Each row comes from the steps of one path. Every step used is in the known rows, and no mark comes twice. Write the path behind each row, first mark first.
Known rows
A T E Z L: -0.74  -0.01  -1.95  -1.62  -0.39  +2.02  -0.04  +3.69  -1.51  -2.14  -5.62  -0.61  -3.39  -1.89  -2.32  -1.10  +0.18  +0.24  +1.97
Z L U: -3.95  -2.66  -0.09  +1.31  +1.20  +0.17  +0.11  +3.91  +1.61  -0.19  -2.68  +0.59  -3.42  -2.31  -1.66  +0.12  +0.92  +0.50  +2.79
K Z L U: -3.92  -2.93  +0.68  +1.37  +0.99  +0.17  +0.92  +2.76  +0.83  +0.13  -3.75  +1.90  -4.34  -0.81  -1.78  +0.69  +0.98  -1.62  +2.67
E T A: -3.83  -0.50  +0.03  -1.55  +1.80  +2.37  +0.88  +0.99  +0.67  -0.85  -5.49  +0.58  -3.10  -2.27  -1.90  -0.84  -0.33  -0.70  +2.57
L Z G: -2.77  -2.21  -0.49  +3.30  +1.67  +0.99  -0.73  +2.00  +0.58  -2.44  -5.61  +0.31  -2.68  -2.18  -0.86  +0.01  -0.34  -0.03  +3.87
L Z: -4.05  -2.94  -0.90  +2.48  +1.79  +1.82  -0.52  +2.73  -0.41  -0.47  -4.81  -1.16  -3.05  -1.31  +0.38  -0.05  +0.46  +1.30  +3.95
G Z E T: -4.41  -2.30  -0.86  +2.57  +2.65  +2.27  -2.04  +1.41  -0.71  +0.54  -6.97  +1.93  -5.31  +2.91  -2.59  +0.77  -1.73  -2.65  +1.21
A T E Z: -1.07  -1.28  -0.90  -1.79  +0.25  +3.56  -0.87  +2.03  -1.92  -1.91  -6.32  -0.41  -2.85  -3.65  -0.38  -0.84  +0.47  +0.34  +3.07
K Z: -4.36  -3.39  +0.28  -0.12  +1.17  +2.60  +0.25  +0.45  -0.75  +1.62  -5.28  +1.10  -3.68  -1.48  +0.41  +1.17  +0.80  -2.09  +3.60
U A T E: -1.54  -1.79  +0.64  -0.20  +0.21  +3.90  +0.07  +3.51  +0.72  -2.76  -6.45  +2.20  -0.95  -4.11  +0.02  -0.41  +0.95  -0.27  +1.75
T E Z: -2.56  -1.50  -1.39  -1.71  +0.85  +2.73  -0.31  +1.53  -1.97  +0.66  -5.35  +0.61  -2.67  -3.34  +0.08  -0.02  +1.12  +0.06  +4.22
L U A T E: -1.48  -2.52  +2.23  +1.09  +0.74  +2.91  -0.05  +4.09  +1.90  -4.08  -5.71  +3.22  -0.94  -5.26  -0.26  -0.62  +1.40  +0.38  +1.88
Z E: -3.00  -2.41  -0.58  +1.24  +2.33  +2.24  -1.13  +1.94  +0.09  +0.08  -4.38  +0.59  -4.61  -1.33  +0.38  +0.49  +0.91  -2.50  +3.00
U L: -4.55  -2.40  -0.11  +0.68  +0.74  +1.25  -1.41  +2.62  +0.48  +0.81  -5.60  +1.64  -3.23  -0.79  +0.63  +1.75  +1.95  +2.62  +3.84
G Z L T: -3.44  -4.31  -3.15  +2.08  +0.77  +0.33  +0.75  +5.05  +2.75  +0.48  -4.77  -0.43  -3.85  +0.80  -3.51  +0.06  -1.18  -0.09  +1.86
A T E: -1.34  -1.52  +0.35  -1.17  +0.48  +3.51  -1.37  +1.98  -0.91  -2.49  -5.88  -0.58  -1.50  -4.05  +0.40  -0.82  +0.60  -0.71  +2.75
L U: -4.29  -3.94  +0.95  +1.17  +1.92  +1.72  -0.68  +2.36  +1.17  -0.14  -3.49  +0.89  -2.83  -4.03  +0.15  +0.38  +1.27  +0.68  +3.87
L U A T: -3.02  -3.80  +1.73  +2.01  +1.05  +2.81  +0.26  +4.41  +2.76  -2.95  -5.10  +2.71  -2.44  -4.45  -0.67  -0.01  +0.99  +1.48  +1.68
K Z E T: -4.00  -0.83  -0.30  +1.44  +1.59  +2.04  -0.23  +0.48  -1.04  +0.29  -6.12  +3.40  -5.80  +1.80  -1.81  +1.86  -0.19  -5.19  +1.79

Which path is each row?
-2.72  -2.01  -1.51  +0.03  +1.18  +1.79  -0.35  +1.31  -0.06  -0.24  -5.40  +1.51  -3.71  -3.43  -1.45  +0.61  -0.10  -0.17  +3.97 => E Z G
-1.33  -1.52  -3.49  -1.34  +0.67  +0.01  +3.58  +4.94  +3.20  -1.41  -3.91  -0.91  -4.79  -2.46  -3.86  -1.74  +0.15  +0.20  +2.73 => E Z L T A
-2.91  -1.75  -0.52  +4.75  +2.05  -0.04  -1.66  +3.61  +0.13  -1.81  -6.36  +1.40  -5.41  +2.24  +0.14  +0.95  +1.57  +1.13  +3.45 => U L Z E
-0.65  -0.70  -0.46  -0.36  +0.10  +1.03  -0.20  +4.32  -0.32  -3.28  -4.84  +0.34  -3.42  -3.04  -2.67  -1.33  +0.61  +0.87  +2.11 => A T E Z L U
-3.89  +0.24  -1.07  +4.85  +1.50  -0.26  -1.66  +3.56  -0.31  -2.08  -7.02  +2.87  -5.63  +4.00  -1.76  +1.82  +0.47  +0.56  +2.36 => U L Z E T
-2.72  -2.28  -0.95  +3.93  +2.75  +1.42  -0.98  +2.71  -0.34  -1.45  -5.04  -0.45  -4.89  +0.17  +0.19  -0.13  +0.46  -1.29  +3.25 => L Z E
-1.85  -2.50  -1.82  -0.21  +0.14  +1.66  +0.61  +3.55  +1.80  -1.19  -4.17  +0.62  -1.40  -4.34  -0.29  +0.16  +1.07  -1.51  +3.76 => L T E
-2.89  -1.57  +0.16  +0.94  +3.56  +2.35  -0.65  +0.71  +0.38  -1.19  -7.67  +1.09  -5.43  +1.79  -3.00  -1.44  -1.67  -2.92  +1.19 => G Z E T A
-2.44  +0.87  +0.08  +3.28  +2.45  -0.26  -0.27  +2.90  +0.79  -3.87  -7.70  +2.07  -5.82  +2.90  -2.18  -0.46  +0.52  +0.33  +2.28 => U L Z E T A
-1.52  -3.02  +1.43  +2.38  +0.93  +1.65  -0.17  +5.32  +1.98  -3.49  -6.98  +2.78  -1.95  -0.91  -2.97  -1.32  -0.46  +0.66  +0.17 => G Z L U A T E
-1.93  -2.87  -2.69  +1.14  +0.35  +0.47  +0.46  +4.74  +1.80  -0.56  -5.41  +0.10  -2.44  -0.02  -3.05  -0.45  -0.75  -1.19  +2.01 => G Z L T E
-4.31  -4.39  +0.16  +2.54  +2.02  +0.44  -0.82  +3.52  +1.19  +0.48  -4.65  +0.45  -3.84  +0.29  -2.48  -0.34  -0.55  +0.91  +2.07 => G Z L U
-1.19  -1.31  +1.15  +1.18  +0.10  +1.41  +0.71  +5.69  +2.34  -4.19  -4.95  +3.03  -1.59  -3.54  -2.09  -0.87  +1.09  +0.33  +0.74 => Z L U A T E
-4.06  -2.95  +0.21  +2.15  +0.99  +0.45  +1.51  +5.48  +3.15  -0.50  -3.28  +3.44  -2.85  -2.41  -1.94  +0.56  +1.28  +1.00  +1.68 => Z L U A
-2.38  -1.22  -0.57  +0.62  +0.46  +0.59  +1.75  +5.25  +1.25  -0.94  -4.45  +4.19  -2.82  -2.78  -2.37  -0.01  +1.50  +1.01  +2.24 => T E Z L U A
